What can hang from each mark
q_706: q_317 q_342 q_722
q_594: q_224
q_993: q_395
q_711: q_722
q_395: q_121 q_706
q_722: q_121
q_121: q_342 q_722
q_342: q_121 q_224 q_706
q_224: q_395
q_317: q_706

Every row comes from one small tree of marks. The marks that hang from a mark follow it in brackets, in the order of their numbers. Every link used is in the known rows. Which tree was each row made from?
In the rows, zero is written as 128.
Known rows
q_342(q_121): [119 134 176 139 126 110 189 144 167 155 113 106 133 160 116 132 103 107
 121  96 172 126 107 105]
q_395(q_121): [138 148 176 158 141 136 137 150 198 123  83 137 129 133 149 117 128 131
 141 127 128  93 121 120]
q_317(q_706(q_722)): [118 126 136 108  89 177 140 141 106 143 110 116  93 111 147 135 116 112
 144 109 145 172 112 150]
q_594(q_224(q_395(q_121 q_706(q_342)))): [119 159 109 126 102 129 143 125 181 102 128 179 186 105 141 160 165 128
 109 112 136 115 140 140]
q_121(q_342(q_224(q_395) q_706(q_722))): [137  41 104 145 159 118  65  91  67 116 143 114  49  94  93 127 132 122
 141 130 114 184 108 156]
q_711(q_722(q_121(q_342(q_224 q_706(q_317))))): [165 102 137 119 143 152 133 151 128 184 123  46 105 166  87 140 112 169
  88 175 106 123  69 108]
q_342(q_121(q_722) q_224 q_706(q_317)): [134  74 160  65 111 112  88 104  49 192 143 101  63 138  47 136  16  57
 118  84 162  88 140 124]
q_722(q_121(q_342(q_224(q_395) q_706(q_317)))): [159  68 162 141 130 146 100 118  87 163 115  71 102 149  86 123 125 167
 110 157 115 108  74 124]
q_224(q_395(q_121(q_342 q_722) q_706(q_317))): [ 96 167 132 122 144 115 147 107  85 126 139 172 153 137 170 113 120 168
 154 184  83 136 166 110]
q_993(q_395(q_121(q_722))): [123 193 130 157 159  82 135 102 165 119 137 117 152 106 174 103 128 113
 145 132 175 105 106 110]
q_722(q_121): [139 131 173 157 117 145 143 156 168 167  95  94 151 152 119 130 134 174
 118 136 137  87  64 104]
q_224(q_395(q_706(q_342(q_121) q_722))): [ 73 155 100 114 110 116 161 110 111 103 163 166 144 127 156 119 132 142
 132 122 119 180 164 114]
q_711(q_722): [120 162 116 135 155 122 169 163 197 166 129 104 132 146 136 135 140 159
 118 142 125 148 100 105]
q_224(q_395(q_121 q_706)): [ 79 180 140 148 121 121 172 108 141 118 137 196 162 121 186 113 133 162
 138 147 111 166 164 102]
q_594(q_224(q_395)): [121 173  90 121 122 100 151 117 192 131 133 182 191 113 132 165 182 130
 113  97 154 110 114 142]
q_395(q_121(q_342(q_706(q_317)) q_722)): [136 101 171 134 162 135  73 130 107 129  99  89  81 110 125 120  91 139
 167 178  98  79 110 137]
q_594(q_224(q_395(q_121(q_722) q_706))): [112 178 105 119 108 117 141 118 161 126 130 194 195  97 145 175 143 129
 120 125 136 109 130 133]
q_121(q_342(q_224 q_706) q_722): [113  41 118 160 180 102  37 111  63 147 138  92  42  73  92 139 109 133
 172 162 106 129  96 155]
q_594(q_224(q_395(q_121 q_706(q_317 q_342 q_722)))): [139 164  96  88  97 138 131 127 154 102 127 179 187 121 127 161 147 113
 110 106 129 102 149 143]
q_711(q_722(q_121(q_342(q_224(q_395))))): [148 126 112 135 157 129 155 134 145 174 135  69 127 171 104 146 135 181
  81 187 102 131  66 109]

Write each row's tree
[103  87 149 124  95 157 139 137 109 134 125  74  72 129 121 123 119 104
 118 113 144 126 141 163] => q_317(q_706(q_342(q_121(q_722) q_224)))
[ 89 161 111 119 115 131 140 110 123  85 145 176 140 122 168 114 128 145
 134 141 100 156 171 119] => q_224(q_395(q_121 q_706(q_342 q_722)))
[ 92  67 136 158 177 111  54 121  76 141 134  74  57  67 120 130 113 161
 192 181 106 132  85 144] => q_121(q_342(q_706) q_722)
[107 186 145 174 133 106 144 116 138 116 141 138 163  83 191 106 114 118
 152 140 167 152 128  95] => q_993(q_395(q_121(q_722) q_706))
[129 151 114 139 114 127 147 119 162 113 122 177 186 102 140 167 164 134
 114 127 133 133 125 138] => q_594(q_224(q_395(q_121(q_342) q_706)))
[139  77 125 101  79 193 105 141  93 123 114  74  70 129 105 132 120 109
 108 110 131 128 113 168] => q_317(q_706(q_342(q_224) q_722(q_121)))
[148 125 100  76 149 113  99 139 133 107 134 127 115 191 101  88 151 117
 126 108  95  39 196 153] => q_706(q_317 q_342(q_224(q_395(q_121(q_722)))))
[138 146 120 157 121 126 122 118 135  76 144 126 136  95 162 102 126  88
 128 107 164 164 141 116] => q_993(q_395(q_121 q_706(q_342(q_224) q_722)))
[146 102 144 165 180 113  86 131 131 123  96 115  94 123 120 137 114 125
 150 171  99  75 108 145] => q_395(q_121(q_342(q_224) q_722))
[203 119 129  58 127 163 104 162  78 148  94  88 132 194  78 131 101 127
 133 131 108  81  86 124] => q_706(q_317 q_722(q_121(q_342)))
[ 92 162 104  85 107 123 165 118  97 111 159 166 152 154 148 108 125 138
 133 119 112 162 180 111] => q_224(q_395(q_706(q_317 q_342(q_121) q_722)))
[123 172 103  97 106 124 131 127 156 114 132 177 190 117 135 162 148 125
 118 124 125  86 149 139] => q_594(q_224(q_395(q_121(q_722) q_706(q_317 q_342))))
[139 124 120 143 143 139 161 142 132 173 137  78 133 160 112 148 128 183
  83 190  98 155  77 101] => q_711(q_722(q_121(q_342(q_224(q_395(q_706))))))
[134 126 146  69 134 123 133 169 135 123 124  70 121 200  94  96 116 113
 139 108 122  39 165 133] => q_706(q_317 q_342(q_121(q_722)))
[143  23 145 185 162 128  73 123 105 128 120  92  47  89  97 119 146 132
 149 126 124 175 102 152] => q_121(q_342(q_224 q_706))
[172 115  55  33 133 128  78 137  99  91 141 136 102 191  76 104 137  83
 122  75 100  75 184 163] => q_706(q_317 q_342(q_224(q_395)) q_722)
[172  71 178 154 152 147  84 131 126 119  90 103  73 127 109 113 114 119
 137 140 111 110 122 141] => q_395(q_121(q_342(q_224 q_706(q_317))))
[103 153 140 179 120 109 169 128 153 100 157 106 155 100 175  89 149 117
 136 103 186 186 136 101] => q_993(q_395(q_706(q_342(q_121))))
[129 134  88 119 128 107 134 114 106 142 145 209 137 143 120 128 131 107
 122  90 123 161 170 126] => q_342(q_224(q_395(q_706(q_317 q_722))))
[101  94 145 124  91 155 159 121 115 127 133  88  80 141 128 114 136 111
 104 105 145 147 152 161] => q_317(q_706(q_342(q_121 q_224(q_395))))
[147 156 145 156 123 125 140 130 145  93 137 123 152 122 165  82 138 102
 129 109 160 141 163 109] => q_993(q_395(q_121 q_706(q_317 q_342(q_224))))
[143 177 129 131 109 127 152 130 110 129 144 126 175 119 160 103 120 116
 139 109 174 173 119  89] => q_993(q_395(q_706(q_317 q_722(q_121))))
[144  79 186 204 130 164 124 157 123 106  89 147 112 101 146 128 118 133
 144 155 100 177 142 118] => q_395(q_121(q_342(q_224)) q_706)
[129 158  92  81  92 127 152 127 142 117 141 170 189 132 114 167 145 107
 105  93 147 121 142 137] => q_594(q_224(q_395(q_706(q_317 q_342(q_121) q_722))))
[109 169  99 131 104 117 159 126 173 129 136 195 198  97 144 167 171 135
 119 101 149 145 129 131] => q_594(q_224(q_395(q_706)))
[129 130  99 136 129 111 128 105 122 129 136 207 128 128 128 135 121 104
 114 103 122 154 161 127] => q_342(q_224(q_395(q_121 q_706(q_722))))
